In the rows, zero is written as 128.
Known rows, with every step that occurs
bano > sevi: [110 133 116 147 133 121 145 130 114 131 126 147  95 125 124 116 126 209
 106 115 140 143 146 100 138 165 120 141 132 120 136 137 124 149 169 125
 146 120 116 119 127 132 133 128 174]
tomuv > rebifur > lasem > fafu > nivig: [ 97 127  83 138 123 132 128 129 120 140 125 132  65 130 121 125 148 141
 123 116 166 141 156 108 161  98 117 112 149 126 159 131 132 149 117 127
 144 119 102 128 131 128 137 124 141]
lasem > fafu: [112 129 125 147 115 120 149 139 110 131 148 138 100 127 120 119 143 161
 110 117 156 137 150 103 149 150 119 139 137 118 137 141 126 148 114 129
 150 118 110 137 130 129 124 134 156]
ladufut > lubar > fitob: [126 135 125 146 127 121 128 141 113 136 129 133 106 120 130 122 140 129
 118  99 189 137 148 103 150 158 116 188 115 113  88 133 128 154 154 128
 149 103 110 116 124 135 131 134 137]
lubar > boma: [123 133 127 149 124 117 157 140 109 140 123 143 104 127 117 125 141 171
 121 115 156 137 151  94 148 130 113 104 141 121 129 146 117 144 143 126
 145 113 118 109 129 131 126 119 149]
lubar > fitob > nivig > fafu > lasem: [117 130 108 144 118 131 179 135 117 132 149 137  99 122 123 123 136 151
 133 117 151 135 146 104 142 160 112 148 109 121  94 116 127 156 157 124
 145  89 123 119 127 136 121 127 157]
nivig > fafu: [101 129 122 153 118 125 147 142 111 129 165 136  96 123 123 119 134 140
 117 122 147 139 159 101 154 154 118 131 129 117 129 135 126 151 192 125
 145 100 114 131 126 135 130 128 161]
sevi > bano > fitob > nivig: [123 130 115 154 108 129 170 139 114 132 119 113 107 127 129 120 131 161
 117 115 141 136 136 103 135 145 115 109 103 140 123 115 125 152 124 126
 142 122 129 110 141 152 124 123 154]
sevi > govip: [112 126 101 147 125 121 101 142 107 129 122 132 105 126 112 127 135 130
 117 108 151 142 157  99 144 156 116 127 121 122 127 138 138 146 151 125
 146 123 120 112 128 125 119 111 148]
detin > nivig: [101 134 129 142 134 126 127 139 116 125 127 149 108 121 134 121 135 137
 111 119 160 141 154 101 155 136 118 130 142 124 128 128 131 147 224 125
 144 127 113 119 134 130 133 129 144]
rimani > fitob > nivig > fafu > tomuv: [103 129 116 147  85 136 192 130 123 126 151 131 112 115 111 124 136 151
 107 119 156 138 139 100 159 114 113 123 100 121 113 111 124 149 163 127
 143 111 131 124 119 163 115 141 160]
detin > nivig > fafu > lasem: [ 86 129 118 144 128 125 144 141 118 122 149 154  94 118 131 120 134 129
 137 122 160 138 168 108 154 161 118 121 144 121 130 124 133 152 249 121
 147 105 105 130 126 127 134 123 149]
bano > fitob > nivig: [121 133 113 159 135 134 179 138 121 136 130 119 108 125 127 124 133 158
 110 116 138 138 130 103 130 133 116 108 111 122 126 111 127 147 122 126
 144 124 134 130 134 152 120 129 165]
sozud > fitob > nivig > fafu > lasem: [103 129 110 138 120 137 181 131 114 133 148 123 104 121 121 125 142 152
 132 121 164 135 148 114 135 148 115 119 137 124 127 117 131 155 168 124
 140  98 111 118 126 131 109 127 162]
sozud > fitob: [115 133 121 140 120 125 146 133 112 135 133 114 110 124 126 126 142 155
 116 115 171 138 148 105 146 149 116 150 144 123 121 132 123 152 152 129
 137 119 113 113 128 128 122 133 155]
sozud > fitob > nivig > fafu > tomuv > rebifur: [102 130 115 133 116 138 149 124 112 139 151 117  92 118 118 127 135 148
 113 118 168 140 139 107 131 122 112 124 132 124 134 104 131 154 168 125
 140 114 113 120 128 142 114 132 163]
nivig > fafu > tomuv > rebifur > lasem: [ 89 127  93 144 123 126 128 131 120 136 158 131  71 115 114 123 130 127
 117 117 157 142 158 104 142 126 115 120 127 116 142 118 124 154 188 123
 146 123 113 133 114 147 134 127 160]
rimani > fitob > nivig > fafu > tomuv > rebifur: [100 127 112 144  83 134 178 126 124 131 148 128  97 116 112 127 138 145
 107 118 158 141 136  99 157 105 111 125 104 123 118 107 125 149 158 126
 140 113 128 126 122 164 117 141 157]
fitob > nivig > fafu: [105 128 121 145 131 140 168 137 112 129 157 145 105 124 117 122 135 146
 113 125 138 138 140 103 144 131 117 104 117 123 133 120 133 148 180 124
 146 100 120 129 134 140 111 126 165]
rebifur > fafu > tomuv: [102 131 106 151 107 122 146 132 121 130 161 127 102 114 112 118 128 150
 105 119 159 144 158 100 122 108 114 125 119 113 136 126 120 151 167 127
 146 131 122 117 110 150 130 131 158]
rebifur > tomuv: [110 133 116 147 112 126 150 133 120 129 134 132 106 125 114 122 147 145
 104 117 156 145 148  97 154 164 118 120 128 117 137 136 120 148 166 127
 148 113 121 113 116 173 129 129 163]
ladufut > lubar: [114 133 128 146 136 123 116 143 113 134 127 138 108 121 128 120 141 121
 116 102 180 139 148 105 148 149 120 157 128 116 119 140 131 151 164 128
 150 115 107 121 126 136 124 130 140]
lasem > fafu > tomuv: [106 129 128 147 111 118 135 133 115 132 147 136  98 117 114 119 132 164
 104 115 162 137 148 105 131 150 116 141 129 115 136 131 123 150 114 130
 154 136 117 141 119 143 127 137 164]
tomuv > fafu > lasem: [ 97 130 126 155 145 117 166 139 118 131 125 120  93 121 130 127 143 180
 137 114 148 132 163 113 141 183 116 145 138 129 139 133 127 155 136 128
 145 137 116 131 126 127 138 123 155]
tomuv > fafu: [105 134 140 157 142 121 155 137 112 131 136 116 100 125 131 124 140 187
 107 117 147 135 155 105 153 158 117 144 135 129 137 133 128 151 143 129
 144 143 116 129 133 131 141 130 154]
bano > fitob: [121 133 114 164 129 122 159 142 120 136 130 110 105 126 132 123 134 154
 113 113 146 139 142 101 137 150 116 130 119 119 122 122 122 149 125 126
 143 126 131 131 129 148 135 131 164]
sevi > bano > fitob > tefa: [127 127 102 153 107 120 150 139 112 135 115 108 107 128 129 123 135 158
 118 115 146 138 147 103 135 161 116 129  63 139 126 128 122 154 129 125
 141 124 130 114 138 146 130 124 152]
fafu > rebifur > lasem: [100 128  94 147 137 129 121 137 119 131 119 138 112 125 119 116 148 127
 143 117 151 139 161 106 153  95 115 117 127 123 142 125 125 145 148 138
 142 124 106 115 123 132 112 123 139]
lasem > fafu > tomuv > rebifur > lubar: [102 128 112 139 112 116 117 128 115 137 141 132  78 115 111 121 134 160
 103 113 165 140 149 101 122 143 114 142 132 117 148 123 126 150 116 129
 155 133 143 140 122 145 132 135 155]
ladufut > lubar > boma: [123 133 130 148 132 118 135 143 105 141 124 144 106 121 121 123 144 143
 121 102 186 137 149 100 148 132 116 128 138 115 122 147 126 148 152 127
 150 107 104 113 125 133 124 121 138]
bano > fitob > tefa: [126 129 100 157 133 123 155 140 116 141 127 111 109 127 125 127 135 152
 109 114 144 139 142 104 132 150 117 133  58 122 130 130 124 149 128 125
 143 125 135 136 130 145 129 130 164]
lasem > fafu > rebifur > lubar > mulubud: [101 128 133 146 111 119 114 136 114 125 146 139 105 121 116 111 141 167
 119 113 161 138 162 101 129 128 112 142 132 113 143 126 130 147 105 138
 151 104 150 135 120 132 118 127 150]
sozud > fitob > tefa: [120 128 107 134 122 126 144 130 110 141 129 112 115 126 120 128 145 154
 113 117 170 138 147 107 139 151 117 155  82 125 129 139 124 152 154 127
 138 118 119 113 131 125 118 133 156]
nivig > fafu > tomuv > rebifur: [ 92 128 119 146 113 124 117 132 115 137 159 130  77 115 118 122 127 130
 111 116 155 143 153 100 135 145 113 133 125 116 136 117 127 153 189 124
 146 120 116 135 119 148 136 130 162]
rimani > fitob > lubar > mulubud: [110 126 129 144  98 111 154 134 131 125 134 121 116 121 121 129 138 177
 106 105 142 140 157 102 152 110 112 169 113 117 106 127 118 152 138 130
 140 109 139 120 115 157 122 137 147]
rebifur > lasem: [103 128  78 145 146 130 165 139 125 132 123 136  98 126 120 121 146 137
 126 117 153 139 158 108 159 116 122 115 136 121 138 138 121 151 159 126
 143 125 116 112 120 131 123 122 150]
detin > nivig > fafu: [ 93 133 127 146 128 127 131 140 114 122 155 152 100 119 133 119 133 134
 113 124 160 140 161 101 161 137 119 121 141 121 131 125 132 150 251 123
 146 109 107 126 131 130 138 128 150]
rimani > fitob > sozud: [119 126 120 147  96 127 166 135 126 130 129 121 115 122 117 129 154 151
 109 117 162 138 170 103 176 134 116 151  98 124 116 153 120 149 139 129
 138 112 130 125 120 155 129 141 129]
lasem > fafu > rebifur > tomuv: [108 129 126 149  99 123 123 132 111 128 145 138 109 126 113 116 151 151
 118 119 159 139 154 101 151 136 114 125 130 117 149 130 126 145 115 138
 151 112 102 133 122 153 117 134 152]

Rows
[ 97 126  87 143 109 120 137 132 121 140 141 127  70 122 123 126 143 133
 138 117 159 147 159 104 126 116 112 127 140 123 147 127 125 150 153 124
 140 114 108 122 128 136 130 122 141] | tomuv > rebifur > fafu > lasem
[101 130 121 146 116 142 151 132 112 126 155 145 113 124 111 119 141 136
 120 126 139 139 142 102 146 120 113  94 115 122 144 112 133 146 180 131
 147  97 114 126 127 160 104 126 159] | fitob > nivig > fafu > rebifur > tomuv
[104 130 100 144 108 124 130 130 118 139 149 124  76 125 123 125 141 139
 113 118 157 148 152  98 137  92 113 125 137 123 146 126 126 148 156 126
 138 116 108 121 133 137 133 128 145] | tomuv > rebifur > fafu
[114 130 119 147 107 117 125 134 109 128 143 135 106 123 117 113 146 161
 124 117 162 134 158  98 139 138 112 160 125 116 130 125 129 147 108 138
 153 105 144 129 127 130 122 133 142] | lasem > fafu > rebifur > lubar > fitob
[ 99 128  78 143 134 125 162 134 123 132 137 138  90 119 110 120 141 153
 117 116 164 136 158 111 148 114 121 112 133 115 148 130 122 152 127 127
 151 137 112 128 111 137 122 128 158] | rebifur > lasem > fafu > tomuv
[122 131 111 160 144 110 148 141 120 138 128 110 107 126 131 131 133 166
 110 111 120 136 150 107 122 137 117 147 117 120 129 121 123 151 129 127
 148 124 134 133 132 150 128 130 153] | bano > fitob > lubar
[106 128 135 149 110 120 117 137 108 130 142 140 110 127 120 115 146 151
 125 119 155 137 153 103 145 130 114 137 129 120 143 132 128 144 105 138
 149 118 103 140 131 129 116 133 148] | lasem > fafu > rebifur
[108 128 114 151 116 125 115 137 112 128 160 133 104 120 118 117 142 142
 127 122 153 136 180 101 147 147 112 150 105 116 126 131 133 151 185 133
 147  84 150 130 121 136 129 127 134] | nivig > fafu > rebifur > lubar > fitob > sozud
[ 92 125 110 151 119 123 157 143 118 129 155 141  90 120 122 121 137 135
 146 120 151 138 167 109 142 182 117 128 132 118 130 134 125 154 184 123
 147  95 112 135 120 132 127 122 157] | nivig > fafu > lasem
[ 82 131  99 139 130 129 122 132 120 128 150 146  77 112 125 121 129 126
 115 121 168 141 163 106 154 114 117 111 140 119 143 111 130 152 251 121
 146 126 105 128 120 140 142 127 150] | detin > nivig > fafu > tomuv > rebifur > lasem
[ 95 129 123 152 116 124 132 136 113 131 163 134  95 114 116 120 124 137
 110 118 152 140 156 102 137 156 115 129 119 113 127 125 124 153 191 125
 149 119 120 135 115 149 133 131 166] | nivig > fafu > tomuv
[ 88 133 128 145 124 125 122 137 114 124 155 149  99 113 127 118 123 133
 108 121 163 140 160 102 149 144 116 122 133 117 132 116 130 150 252 123
 149 125 113 130 121 141 139 130 157] | detin > nivig > fafu > tomuv
[107 131 125 149 108 127 112 132 116 128 126 134 119 125 115 119 148 130
 126 117 151 143 153  99 149 137 111 125 122 120 142 123 124 143 153 139
 145 114 111 116 120 165 116 129 151] | fafu > rebifur > tomuv
[117 130 116 137 133 113 138 134 115 136 130 113 113 125 124 132 141 168
 114 114 146 136 157 111 131 136 117 166 141 124 129 131 125 155 157 129
 143 115 115 113 130 131 114 132 143] | sozud > fitob > lubar
[130 132 112 162 139 105 160 142 115 143 124 115 105 127 126 132 135 182
 115 111 126 134 151 104 125 126 114 122 125 118 130 126 119 149 123 126
 148 117 131 124 131 148 128 123 151] | bano > fitob > lubar > boma
[112 131 125 153 138 118 123 131 108 131 129 114 110 122 122 122 145 185
 119 118 151 132 162 101 138 144 110 170  82 128 134 123 132 150 138 137
 146 128 155 122 131 129 135 129 145] | tomuv > fafu > rebifur > lubar > fitob > tefa
[101 133 148 157 137 121 121 135 110 130 129 118 111 125 128 121 143 176
 122 116 147 134 159 104 149 137 111 145 129 129 145 124 131 147 137 138
 142 142 109 129 134 130 131 129 147] | tomuv > fafu > rebifur
[ 86 132 124 140 121 125 110 133 115 128 152 145  82 113 129 121 125 126
 110 121 165 143 157 101 147 132 115 124 136 120 137 111 132 151 249 122
 147 125 110 134 125 142 143 130 154] | detin > nivig > fafu > tomuv > rebifur
[133 132 124 144 133 123 117 140 114 139 130 130 107 120 126 125 147 130
 117 101 189 136 166 108 154 159 116 190 107 115  97 150 131 158 151 127
 147  99 113 121 121 139 134 134 121] | ladufut > lubar > fitob > sozud
[101 137 135 155 116 134 146 128 119 126 134 118 100 126 119 125 146 180
  99 120 158 137 158 100 167 166 115 116 134 125 151 136 130 149 147 130
 148 125 119 117 120 167 151 128 159] | rebifur > tomuv > fafu > nivig
[116 132 122 135 127 137 168 130 114 135 133 119 115 124 122 125 143 159
 114 118 163 137 136 107 139 131 115 130 135 126 126 119 128 151 148 127
 139 116 116 109 134 133 107 132 158] | sozud > fitob > nivig
[ 96 130 123 154 102 129 121 135 112 125 163 137 107 122 115 117 144 127
 124 123 150 141 161  98 158 141 113 118 124 116 141 122 128 148 193 133
 146  93 107 128 116 159 124 128 159] | nivig > fafu > rebifur > tomuv
[ 95 132 150 156 138 120 114 134 117 124 135 117 108 120 126 116 138 189
 116 112 151 135 165 102 134 137 109 150 130 123 144 118 131 150 136 138
 145 130 156 126 122 134 136 123 151] | tomuv > fafu > rebifur > lubar > mulubud
[124 127 113 155 115 110 145 141 115 132 117 108 105 128 131 124 133 167
 119 112 127 135 153 105 129 147 116 139 107 137 123 123 122 155 130 126
 144 122 127 112 138 151 129 125 144] | sevi > bano > fitob > lubar
[100 133 135 157 141 120 123 135 112 128 130 119 108 122 124 119 143 181
 119 118 146 133 163 101 140 140 112 147 128 127 147 121 133 148 142 139
 147 134 149 124 130 130 134 127 144] | tomuv > fafu > rebifur > lubar
[ 97 128 130 155 113 126 117 138 109 128 159 138 107 124 120 116 138 128
 132 122 146 139 161 101 151 132 113 129 124 119 135 124 130 148 182 133
 144 100 106 134 127 134 121 127 151] | nivig > fafu > rebifur
[104 128  99 138 130 120 113 132 114 139 121 129  74 122 122 123 141 135
 113 114 155 145 149  96 130 137 115 144 135 124 143 126 128 147 160 127
 146 115 164 119 136 138 135 125 138] | tomuv > rebifur > lubar
[100 127  91 151 112 121 173 139 124 128 153 133  97 120 120 120 140 144
 140 120 156 141 167 107 126 133 115 120 132 118 138 135 122 151 161 126
 144 107 113 117 116 133 124 122 149] | rebifur > fafu > lasem
[112 126 103 135 124 119  98 126 121 142 123 122  79 112 114 125 131 144
 106 110 166 142 163 100 118 151 110 168 106 118 128 123 123 153 152 127
 148 129 167 124 117 155 142 132 135] | fafu > tomuv > rebifur > lubar > fitob > sozud
[113 129 134 134 127 114 129 132 120 133 137 110 111 124 128 128 137 182
 108 106 151 138 160 111 125 128 114 168 144 118 123 128 124 158 144 129
 140 109 125 114 121 134 119 128 151] | sozud > fitob > lubar > mulubud
[102 127 117 139 122 121 101 129 119 142 123 127  82 115 120 126 126 134
 109 109 158 145 143 100 122 140 112 143 123 121 134 118 122 150 150 127
 145 147 122 127 123 153 134 132 152] | fafu > tomuv > rebifur
[ 96 126  88 136 129 125 116 128 124 143 119 128  75 115 115 126 132 131
 117 109 162 144 148 105 132 117 114 127 127 120 143 119 121 151 154 127
 145 148 120 123 115 150 132 127 151] | fafu > tomuv > rebifur > lasem
[129 128 116 155 110 123 148 142 115 134 118 107 104 127 130 123 139 156
 118 115 150 136 166 106 144 165 116 126  99 138 127 141 124 155 123 125
 140 121 127 117 134 151 137 124 133] | sevi > bano > fitob > sozud
[109 134 133 155 136 118 126 133 110 128 131 114 106 121 126 119 143 185
 120 115 152 132 163  99 142 144 110 166 121 126 129 117 130 150 137 138
 146 127 151 120 130 130 137 130 144] | tomuv > fafu > rebifur > lubar > fitob
[ 91 127 100 153 123 131 135 139 115 127 155 140 100 123 119 116 143 125
 139 123 149 138 165 107 160 109 115 111 129 118 143 123 129 149 186 132
 143 102 104 128 118 133 120 123 151] | nivig > fafu > rebifur > lasem
[103 129 115 149  77 138 186 128 122 122 153 132 117 120 108 123 149 143
 116 122 154 139 142  98 171 106 111 113 100 122 121 109 126 146 161 132
 141  96 121 120 118 174 109 140 159] | rimani > fitob > nivig > fafu > rebifur > tomuv
[ 96 132 117 157 149 125 139 135 115 129 127 119 104 125 124 122 149 173
 131 118 149 132 164 109 157 112 114 130 132 129 153 123 129 149 137 137
 142 144 105 125 126 127 130 125 146] | tomuv > fafu > rebifur > lasem
[103 127 120 140 107 118 117 128 113 138 142 131  79 118 116 123 135 155
 105 113 164 141 145 104 130 141 114 140 131 117 142 124 126 149 111 129
 152 138 111 143 124 143 132 136 157] | lasem > fafu > tomuv > rebifur
[104 128 109 139 121 115 110 127 115 144 119 132  77 112 110 125 129 151
 109 109 165 143 150  94 113 130 110 128 127 118 141 121 121 148 152 127
 150 134 162 118 121 151 135 124 146] | fafu > tomuv > rebifur > lubar > boma
[103 128  77 144 136 126 173 138 120 131 140 139  92 126 115 119 150 154
 121 119 160 136 158 110 161 114 122 111 142 118 146 139 123 151 126 127
 148 121 107 126 120 126 121 125 152] | rebifur > lasem > fafu
[100 126  77 136 129 126 140 131 120 142 130 132  66 127 120 125 152 140
 123 115 162 142 152 108 155 100 118 121 146 124 154 129 127 149 125 126
 144 124 101 128 131 131 129 125 144] | tomuv > rebifur > lasem > fafu
[117 131 108 148 133 116 156 139 110 135 123 143 101 122 111 121 141 171
 114 116 157 137 157  91 132 141 116 115 137 117 137 141 121 144 159 127
 151 104 181 104 128 132 128 117 143] | rebifur > lubar > boma
